Known rows, with every step that occurs:
z f k p: [-2.00,+0.44,-1.75,+0.04,-0.02,-0.48,-0.70,+0.70,-0.44,-2.04,-5.40,-0.05,+1.87,+0.79,-0.31,+0.15,+0.96,-3.04,-0.63]
v f: [+0.50,-1.42,+0.15,-0.19,-0.22,-0.92,-0.32,+0.17,-0.78,-1.22,+3.47,+0.09,-0.24,+0.66,+1.10,-0.24,+0.25,+0.79,+0.39]
v p f x: [+2.08,+1.47,+0.97,-0.03,-0.52,-1.11,+0.25,+0.05,+0.54,+1.42,+2.66,-0.51,-0.05,-1.71,-0.44,-0.27,-1.91,+1.05,+0.24]
x f k p v: [-0.71,-3.08,+0.69,-0.38,+0.29,+1.72,-0.24,+2.46,-0.09,-1.87,+4.29,-0.79,-1.37,+0.17,-0.69,+0.66,+1.07,-0.62,+0.43]
z f v p: [+0.17,+0.80,-1.68,+0.35,+0.34,-1.68,-0.12,-0.88,-0.50,+1.85,-5.57,+0.55,+2.55,-1.00,+0.25,+0.33,+0.05,-0.99,-0.34]
v p k: [+0.41,+0.03,+0.53,-0.24,-0.18,-1.48,+0.32,-1.69,-0.52,-0.29,-1.42,-0.51,-0.52,-0.03,-1.12,-0.96,+0.54,-0.99,+0.20]
x p: [+0.87,-1.37,+0.51,-0.18,+0.63,+0.53,-0.53,-0.03,+0.48,-2.56,-1.21,+0.29,-0.77,+2.14,+0.24,+0.56,+0.03,+0.55,+0.44]
k p: [-1.09,-2.48,+1.05,-0.32,-0.28,+0.75,-0.72,-0.19,-1.35,-1.47,-3.51,-0.22,-0.90,+2.96,-1.65,-0.24,+3.18,-0.02,-0.53]
f v: [+0.29,-0.22,-0.65,+0.24,+0.63,-0.08,-0.05,-3.15,-0.36,+2.41,-3.75,+1.28,+0.89,+0.84,+1.22,+0.32,+0.58,+0.78,-0.17]
z f x: [+1.41,+0.99,-2.21,+0.41,-0.79,-0.95,-0.38,-0.15,+0.52,+0.14,-5.32,+0.54,+2.43,-0.53,+1.11,+0.43,-0.69,-1.72,-0.39]
p f v: [+0.04,+2.57,+0.57,+0.13,+0.07,+0.47,+0.30,-3.58,-0.97,+0.64,+1.98,+0.42,+0.41,-1.48,+1.34,-0.60,-1.82,+0.96,-0.16]
v f k: [-0.44,-0.55,-0.35,-0.24,+0.14,-0.87,-0.39,+1.00,+0.16,-1.26,+4.17,+0.09,+0.06,+0.64,+1.14,+0.05,-0.31,-0.40,+0.40]
f x: [+2.71,-0.04,-0.79,+0.23,-0.81,-0.02,-0.24,-0.79,+1.49,+1.38,-2.32,+0.76,+0.55,+0.72,+1.23,+0.53,-0.69,+0.14,-0.02]
z f v: [-0.29,+0.85,-2.06,+0.41,+0.24,-0.96,-0.24,-1.85,-0.77,+0.83,-6.29,+0.88,+2.63,-0.45,+1.12,+0.25,+0.18,-1.32,-0.50]
f z: [-3.83,+2.08,-1.94,+0.46,-0.30,-0.04,-0.59,-0.73,+0.16,-1.65,-2.34,+1.03,-0.75,+1.10,+0.54,+0.41,-0.42,+0.23,-0.12]
f v p k: [+0.67,+0.52,+0.09,+0.06,+0.70,-1.03,+0.48,-3.05,-0.15,+3.65,-2.52,+0.67,+0.60,-0.46,-0.30,-0.13,+0.36,+0.03,+0.01]
p f z: [-2.84,+4.19,-0.36,+0.27,-0.59,+0.48,-0.07,-1.93,-0.60,-2.14,+2.99,+0.27,-0.78,-1.30,+0.88,-0.46,-2.53,+0.57,-0.13]
z f: [-0.58,+0.28,-1.97,+0.24,-0.39,-0.99,-0.48,-0.96,-1.11,-2.23,-5.92,+0.28,+1.94,+0.27,+0.98,-0.17,+0.40,-1.84,-0.41]
x f v p: [+1.35,-2.54,+0.38,-0.03,+0.64,+0.18,-0.23,+0.08,-0.40,+1.32,+2.98,+0.25,-0.35,-0.85,+0.09,+1.21,+0.01,+1.38,+0.72]

Rows:
[-1.13,+2.54,+0.43,+0.07,-0.26,-1.14,+0.09,+0.04,-0.13,-0.07,+2.70,-0.38,-0.67,-1.51,-0.78,-0.32,-1.80,+1.09,+0.20] : v p f z
[+0.94,-0.30,-0.03,+0.15,+0.80,-1.07,+0.12,-1.79,+0.01,+3.85,-2.67,+0.78,+0.79,+0.00,+0.02,+0.42,+0.40,+1.22,+0.05] : f v p
[-0.57,-3.03,+2.02,-0.44,-0.17,+1.23,+0.52,+2.41,-0.83,+0.38,+2.12,-1.29,-1.61,+0.77,-2.09,-0.87,+3.13,+0.45,-0.32] : k p v f
[+0.93,-1.52,+1.31,-0.34,+0.90,+1.00,+0.68,+3.04,+1.41,-0.70,+4.78,-0.80,-1.32,-0.02,-0.16,+0.06,-0.30,+0.43,+0.67] : x p v f k
[+3.03,-0.89,+0.32,-0.10,-0.17,-0.59,-0.25,+1.88,+1.48,+0.97,+5.02,+0.30,-0.07,+0.05,+0.82,+0.79,-1.26,+1.12,+0.65] : v f x p
[+2.02,+0.65,-1.43,+0.31,-0.32,-0.23,+0.16,+1.53,+1.38,+0.61,-3.20,+0.04,+1.77,-1.11,+0.51,+0.56,-1.01,-1.42,-0.15] : z f x p v
[+3.54,-0.55,+0.35,+0.10,-0.13,+1.01,+0.51,+1.68,+2.71,+2.06,+0.70,+0.05,-0.30,-0.15,+0.35,+0.69,-1.13,+0.58,+0.33] : f x p v
[+0.56,-1.83,+0.99,-0.17,-0.15,+0.56,+1.36,+1.88,-0.13,+0.60,+4.90,-1.11,-1.15,-1.28,+0.49,-1.22,+0.80,+0.68,+0.24] : p v f
[-2.96,+1.21,+1.07,-0.13,-0.47,+1.14,-0.48,-0.23,-1.17,-1.57,+0.78,-0.33,-1.31,+0.78,-1.78,-0.38,+0.78,+0.37,-0.58] : k p f z
[+0.79,+0.78,+1.34,-0.22,+0.42,+0.90,-0.20,-0.58,+0.16,-2.82,+2.68,-0.11,-0.87,+0.32,+0.36,+0.08,-1.70,+0.81,+0.44] : x p f
[-1.84,-1.96,+1.51,-0.27,-0.18,+1.23,+0.47,+2.77,-0.50,+0.55,+2.45,-1.08,-1.83,+0.54,-2.25,-0.64,+2.69,+0.52,-0.35] : k p v f z
[+0.25,+0.13,+1.61,-0.24,-0.74,+1.14,-0.31,-0.25,-0.52,-0.05,+0.78,-0.45,-0.70,+0.57,-1.43,-0.31,+0.65,+0.35,-0.54] : k p f x
[-2.06,-1.09,+0.37,-0.30,+0.32,+1.23,+0.12,+1.60,+0.44,-0.71,-0.76,-0.72,-0.65,+1.47,-1.10,-0.33,+1.84,-1.67,-0.36] : f k p v
[+0.01,+1.37,-1.58,+0.29,+0.30,-1.63,+0.14,-1.76,-0.62,+1.78,-5.41,+0.47,+2.41,-1.34,+0.06,-0.03,+0.02,-1.81,-0.37] : z f v p k
[-1.01,+2.31,+0.55,+0.01,+0.41,+0.91,-0.28,-0.02,+0.65,-2.62,+3.11,+0.19,-1.23,+0.00,+0.09,+0.43,-2.37,+0.94,+0.39] : x p f z
[-1.23,-0.32,+0.24,+0.05,-0.16,+0.61,+1.28,+2.42,+0.37,+0.82,+5.31,-0.80,-1.47,-1.61,+0.20,-0.83,+0.17,+0.80,+0.21] : p v f z
